In the rows, 128 means zero.
Known rows, with every way that one mark hangs from another
[gusesu labom]: 128, 119, 129, 116, 111, 109, 141, 138, 125, 108, 138, 126, 129, 127, 133, 130, 129, 121, 127
[divev [saduf vipo]]: 146, 134, 129, 143, 92, 141, 117, 119, 116, 137, 101, 113, 137, 139, 116, 129, 125, 114, 117
[divev saduf]: 135, 137, 130, 137, 109, 133, 124, 124, 122, 139, 115, 122, 138, 135, 122, 129, 122, 116, 121
[dubuzom [gusesu [labom zofisug]]]: 122, 101, 133, 94, 94, 86, 153, 138, 129, 98, 150, 125, 153, 140, 136, 132, 128, 121, 129
[saduf [divev [gusesu dezi labom]] vipo]: 123, 121, 129, 125, 104, 120, 144, 109, 120, 112, 110, 101, 123, 135, 117, 128, 132, 106, 107
[divev [gusesu dubuzom labom zofisug] [saduf vipo]]: 131, 106, 150, 85, 57, 97, 166, 124, 109, 113, 117, 111, 168, 149, 121, 139, 122, 100, 127
[divev [gusesu dezi [labom zofisug]] [saduf vipo]]: 126, 138, 135, 115, 87, 107, 157, 118, 120, 120, 118, 109, 150, 145, 122, 141, 123, 101, 101
[saduf [divev [gusesu dezi dubuzom labom zofisug]] vipo]: 120, 106, 145, 93, 74, 101, 161, 104, 117, 99, 117, 101, 149, 138, 117, 130, 131, 99, 112
[saduf [divev [gusesu dezi dubuzom labom]]]: 112, 113, 134, 107, 104, 102, 160, 106, 126, 108, 129, 111, 134, 134, 116, 128, 128, 105, 115
[labom [gusesu zofisug]]: 147, 110, 142, 91, 106, 105, 143, 139, 124, 110, 144, 128, 156, 132, 134, 130, 122, 126, 124
[zofisug [labom [gusesu dezi dubuzom]]]: 152, 116, 131, 97, 73, 107, 159, 136, 130, 118, 158, 130, 138, 126, 117, 137, 117, 123, 119
[daleni gusesu]: 114, 126, 121, 120, 121, 123, 132, 123, 134, 131, 138, 131, 141, 130, 126, 129, 124, 141, 131
[saduf [divev [gusesu dezi labom zofisug]]]: 109, 121, 143, 101, 115, 101, 161, 116, 126, 107, 128, 110, 138, 132, 132, 129, 127, 103, 111
[gusesu dezi zofisug]: 120, 141, 144, 108, 123, 108, 149, 118, 134, 120, 134, 131, 139, 121, 132, 129, 130, 119, 108
[dubuzom [gusesu zofisug]]: 122, 106, 144, 92, 108, 95, 149, 132, 132, 116, 136, 130, 151, 136, 134, 125, 128, 124, 134
[saduf vipo]: 139, 125, 127, 135, 107, 137, 120, 123, 121, 126, 113, 119, 127, 131, 121, 129, 131, 127, 125
[saduf [divev [gusesu dezi dubuzom]]]: 112, 120, 132, 118, 118, 118, 149, 98, 128, 124, 121, 114, 134, 135, 112, 125, 128, 111, 116
[saduf [divev [gusesu dezi]] vipo]: 123, 129, 129, 136, 119, 135, 133, 101, 124, 128, 103, 103, 121, 136, 113, 126, 131, 112, 107

Rows
120, 120, 131, 118, 97, 117, 146, 110, 119, 105, 118, 98, 139, 140, 123, 133, 129, 104, 104 => [saduf [divev [gusesu dezi [labom zofisug]]] vipo]
135, 131, 132, 132, 106, 134, 135, 121, 118, 144, 100, 112, 138, 147, 116, 134, 123, 113, 123 => [divev gusesu [saduf vipo]]
142, 128, 130, 104, 111, 105, 144, 125, 132, 110, 151, 127, 155, 132, 129, 134, 122, 124, 102 => [labom [gusesu dezi] zofisug]
123, 94, 135, 101, 71, 115, 145, 111, 109, 99, 121, 96, 156, 149, 120, 133, 126, 105, 124 => [saduf [divev [gusesu dubuzom [labom zofisug]]] vipo]
108, 110, 146, 88, 94, 93, 169, 109, 123, 101, 133, 111, 150, 134, 124, 129, 127, 101, 115 => [saduf [divev [gusesu dezi dubuzom labom zofisug]]]
120, 109, 134, 105, 76, 109, 153, 101, 117, 100, 122, 99, 151, 143, 116, 133, 129, 101, 108 => [saduf [divev [gusesu dezi dubuzom [labom zofisug]]] vipo]
118, 116, 132, 99, 99, 79, 161, 126, 138, 99, 151, 128, 147, 133, 132, 132, 130, 117, 112 => [dubuzom [gusesu dezi [labom zofisug]]]
129, 98, 146, 95, 63, 126, 150, 119, 110, 117, 119, 99, 150, 145, 121, 134, 121, 107, 134 => [saduf [divev [gusesu dubuzom [zofisug labom]]] vipo]
112, 124, 139, 82, 70, 100, 167, 121, 135, 121, 159, 133, 158, 126, 126, 137, 118, 129, 123 => [daleni [gusesu dezi dubuzom [zofisug labom]]]
142, 115, 133, 91, 89, 96, 152, 116, 130, 103, 156, 129, 168, 134, 121, 134, 122, 122, 106 => [labom [gusesu dezi dubuzom] zofisug]
127, 126, 148, 85, 72, 101, 167, 125, 130, 117, 151, 130, 149, 122, 128, 137, 122, 115, 121 => [gusesu dezi dubuzom [zofisug labom]]
130, 122, 135, 111, 82, 114, 149, 130, 112, 119, 117, 106, 158, 151, 127, 142, 121, 104, 118 => [divev [gusesu [labom zofisug]] [saduf vipo]]
117, 104, 136, 92, 104, 96, 166, 130, 124, 112, 140, 125, 142, 138, 124, 135, 126, 117, 137 => [divev [gusesu dubuzom labom]]
116, 140, 135, 110, 105, 99, 165, 123, 127, 122, 131, 117, 151, 140, 129, 140, 120, 102, 105 => [divev [gusesu dezi [labom zofisug]] saduf]
130, 128, 147, 110, 96, 124, 145, 124, 115, 137, 103, 111, 155, 147, 125, 136, 122, 108, 124 => [divev [gusesu zofisug] [saduf vipo]]
116, 125, 151, 85, 81, 82, 182, 117, 124, 116, 132, 122, 161, 138, 122, 136, 122, 98, 113 => [divev [gusesu dezi dubuzom labom zofisug] saduf]
125, 120, 144, 90, 90, 92, 166, 135, 138, 120, 148, 132, 139, 128, 133, 133, 124, 119, 121 => [dubuzom [gusesu dezi [zofisug labom]]]
112, 106, 144, 97, 111, 108, 153, 127, 118, 106, 127, 107, 145, 139, 136, 129, 124, 106, 128 => [saduf [divev [gusesu labom zofisug]]]
106, 117, 139, 76, 78, 79, 171, 115, 134, 101, 157, 133, 164, 125, 126, 132, 126, 124, 117 => [daleni [gusesu dezi dubuzom labom zofisug]]
110, 129, 123, 110, 104, 107, 149, 103, 140, 126, 144, 135, 146, 127, 113, 129, 127, 135, 117 => [daleni [gusesu dezi dubuzom]]
118, 122, 144, 97, 113, 88, 158, 120, 140, 116, 138, 134, 143, 130, 130, 126, 132, 121, 116 => [dubuzom [gusesu dezi zofisug]]
